Each row was made from one walk, in order. Every step used is in the known rows, and no mark comes twice. Write each row's walk.
Known rows
M K: [ 0.27  0.88  0.16  1.41 -0.01  1.34 -0.38  0.18  0.04 -0.09 -0.77 -1.66
 -1.78 -0.95 -2.26  0.83 -0.11 -1.53 -1.36]
R W D M K: [ 1.64  0.34 -0.64 -2.15  1.65  3.80 -0.17 -0.82  1.15  1.39 -1.30 -1.83
  0.06  0.02 -1.95  1.92  0.97  0.88 -1.25]
Z F K: [ 1.13  1.62 -1.19  4.62 -0.60  0.33  0.11  0.37  0.72 -1.04  2.68 -0.50
 -0.44  0.30  2.04  0.78  2.19 -3.74 -0.95]
M R W K F: [ 1.16 -1.17  2.17 -2.25  0.10 -1.34  0.35  1.18  0.23 -0.97  0.03 -1.66
 -0.47 -1.29  3.78  0.50  2.85 -0.91  2.34]
Z F K M R W: [ 0.02  2.12  0.34  2.59 -0.63 -1.61  1.27  0.53 -0.48 -1.73  1.60  1.86
  0.41 -1.19  0.02  3.54  1.06 -1.92  1.87]
D M K F: [ 1.13  1.62 -0.19 -3.24 -1.04  2.12  0.03  0.71  0.61  1.21 -0.51 -3.87
 -1.52  1.46 -6.21 -0.82  0.55  0.99 -2.21]
R Q: [-0.75  0.24 -0.01  1.48  0.43 -1.64 -0.14 -1.47  2.62 -1.11  0.43  1.41
  0.27  1.04  1.94 -0.77 -0.53 -2.76 -0.80]
R M K F: [-0.26  2.34  0.31  0.49 -0.99  3.17 -0.68  0.26  4.61 -0.81 -0.26 -4.79
 -2.45 -0.39 -1.46 -0.86  1.94 -2.45 -1.66]
D M: [-0.77 -0.81 -1.08 -2.07  0.11 -0.81 -0.90 -0.01  1.11  1.55  0.06 -2.13
  0.35  2.26 -1.36 -0.39 -0.88  0.07 -2.45]
Q D M: [-1.60 -1.47 -1.63 -1.83  1.02 -0.05 -1.51 -0.70  0.02  1.73  0.21  0.31
  0.72  1.71 -2.41 -1.67 -0.98  3.19 -1.60]
F K M R W D Q: [ 0.43 -0.46 -1.18  3.25 -1.52 -0.67  1.84 -0.57 -1.94 -0.10 -0.34  0.17
 -0.13 -2.81  1.50  2.45  2.69 -0.21  2.59]
Q D M K: [-1.50 -0.09 -1.12 -2.06  1.17  2.27 -1.12 -0.43 -0.56  1.71 -0.74  0.61
 -0.66  0.74 -5.24 -0.87 -1.19  3.51 -1.82]
Q D M R W K: [-2.00 -2.50  0.30 -4.27  2.06 -0.35 -0.90  0.18 -0.46  1.28 -0.51  2.15
  0.58  0.47  1.03 -0.26 -0.21  3.36  0.87]
D M K F Z: [ 1.50  1.93 -0.42 -1.22  0.25  5.16 -0.24  1.08  0.49  1.37  0.06 -3.94
 -0.28  1.70 -6.90 -0.63 -0.07  0.31 -2.55]
K F: [ 2.56  0.02 -0.33  0.89 -1.65 -0.67 -0.09  0.25  0.83 -0.51  1.06 -4.40
 -0.59  0.35 -0.52 -1.70  2.56 -0.87 -0.72]
Q D M K F: [ 0.15  0.67 -0.95 -2.75  0.03  2.64 -0.58 -0.08 -0.58  1.44 -0.21 -1.33
 -1.06  0.96 -6.77 -2.04  0.29  4.13 -1.44]
Q D M R W K F: [-0.43 -1.82  0.51 -5.03  1.06  0.13 -0.47  0.57 -0.43  0.92 -0.02  0.29
  0.25  0.61 -0.27 -1.48  1.37  4.01  1.33]
F K M: [ 0.91 -1.04 -1.45  6.06 -2.63  0.08  0.88 -0.14 -0.71 -0.75  0.46 -0.95
 -0.78 -0.50 -0.11  1.18 -0.11 -0.99 -0.58]
W D: [ 3.20 -1.41 -1.56  2.22  0.16  0.69 -0.61 -0.79 -0.36  0.57 -0.24 -1.71
  0.20 -0.33  5.10 -1.31  0.91 -1.40 -1.45]
K M R: [-0.65 -0.42  0.87  0.38 -1.27 -4.75  0.41  0.38 -2.09 -0.56 -0.89  1.12
  0.14 -1.02  0.59  0.87 -2.36  0.13  1.11]
Q D M R: [-2.71 -0.78 -0.09 -3.56  0.89 -1.84 -1.28 -0.30 -1.49  1.53 -0.28  1.23
  1.23  0.54 -0.76 -1.49 -1.62  3.13  0.08]

Which walk is each row?
[ 0.84 -3.19  0.62  0.78 -0.71 -3.21  0.44  1.51 -2.06 -0.36 -1.05  2.31
 -1.68 -0.42  4.73 -0.05 -1.58 -0.28  0.67] => W K M R
[ 0.42  0.27 -0.15 -3.20  0.55 -0.93 -0.09 -1.16 -0.02  1.12 -0.98  1.50
  1.46  1.16  4.46 -1.79 -1.42 -0.64 -0.67] => W D M R Q
[ 2.82  2.07  0.27  2.67  0.12  5.20  0.01  0.99  0.14 -0.34  0.37 -4.08
 -0.98 -0.47 -4.65 -0.36  1.16 -1.54 -1.36] => M K F Z
[-2.84  1.00  1.07 -4.39  0.30 -3.16 -0.26 -0.60  1.05  0.52 -0.40  1.57
  1.42  1.76  0.78 -0.82 -2.37 -0.84 -0.33] => D M R Q
[ 1.46  1.23 -1.53  5.18 -1.34 -0.57  0.84  0.49 -0.28 -1.18  2.10  1.26
 -0.69  0.31 -0.20  1.52  0.65 -2.06 -0.72] => Z F K M
[-2.53  0.31  1.25 -5.12  0.99 -1.98 -0.47  0.13  0.68  1.00 -0.52 -1.33
  1.76  0.56 -1.04  1.78 -0.49  0.35  0.59] => D M R W
[ 1.10 -0.56 -0.49 -3.09  0.14 -0.73 -0.56 -0.25 -1.50  1.88 -1.01 -1.05
  1.26  0.49  4.17 -1.34 -0.90  0.06 -0.96] => W D M R
[-2.07  1.15  1.70 -0.81  0.17 -3.91  0.02 -0.81  0.69 -1.28 -0.14  2.01
  0.89 -0.37  3.79 -0.53 -1.33 -2.75  1.27] => M R Q
[-2.79  0.49  1.22 -0.76  0.96 -3.24 -0.47 -1.35 -0.17 -0.99  0.01  3.95
  1.19 -0.73  2.88 -1.55 -1.45 -0.06  1.83] => M R Q D
[-1.64  0.08 -0.07  4.07 -1.74 -1.56  1.13 -1.18 -1.53 -1.46  0.20  3.96
  0.34 -1.29  0.92 -0.03 -1.42  0.66  1.88] => F K M R Q D
[ 1.51 -0.85  1.94 -0.17  1.54  1.58  0.13  1.55  0.11 -0.84  0.49 -1.62
  0.79 -1.04  2.99  0.73  2.07 -1.67  2.00] => M R W K F Z
[-0.95  2.18 -0.33  3.27 -0.46 -1.83  1.05 -0.59 -1.01 -1.87  1.76  6.22
  0.32 -0.36  0.96  0.29 -0.69 -0.56  1.67] => Z F K M R Q D
[ 1.39 -3.31 -0.12  1.50  0.85 -0.50  0.51  0.43  1.06 -0.64 -0.50  1.26
 -1.21 -0.09  1.32  2.34  0.50  0.18  0.40] => R W K M
[ 3.65  1.32 -0.64 -1.05  1.81  7.27  0.12 -0.09  1.14  1.20 -0.30 -3.68
  0.94  0.32 -3.82  0.96  1.92  0.57 -1.16] => R W D M K F Z
[-0.68  0.00  0.63  3.33 -1.90 -1.08  1.30 -0.09 -1.05 -1.22  0.02 -0.30
  0.36 -2.08  0.17  3.14  0.23 -0.73  2.12] => F K M R W
[-2.11  0.05  0.73  0.20 -0.13 -4.31  0.46 -1.11 -1.32 -1.11 -0.72  5.54
  0.75 -0.55  0.09 -0.49 -3.11  1.80  1.96] => K M R Q D
[ 0.03 -1.58  0.42 -3.01  2.36  3.19 -0.67  0.88 -0.55  1.13  0.51  0.38
  1.37  0.79 -0.98 -1.16  0.72  3.21  0.99] => Q D M R W K F Z
[-0.45 -2.91  0.50  0.53  0.42 -2.86  0.40  0.04 -1.37 -0.90 -0.92  6.62
 -1.19 -0.01  4.12 -1.36 -2.33  1.50  1.47] => W K M R Q D
[-0.28 -0.23  0.17  4.21 -2.81 -1.81  1.08  0.29 -2.19 -0.93  0.03 -0.18
 -0.29 -1.57  1.29  1.31 -0.73 -1.05  1.03] => F K M R
[ 0.19  2.68  0.15  2.41  0.39  6.18 -0.96  0.61  4.54 -0.62  0.28 -4.71
 -1.23 -0.27 -1.95 -0.67  1.16 -3.24 -2.01] => R M K F Z
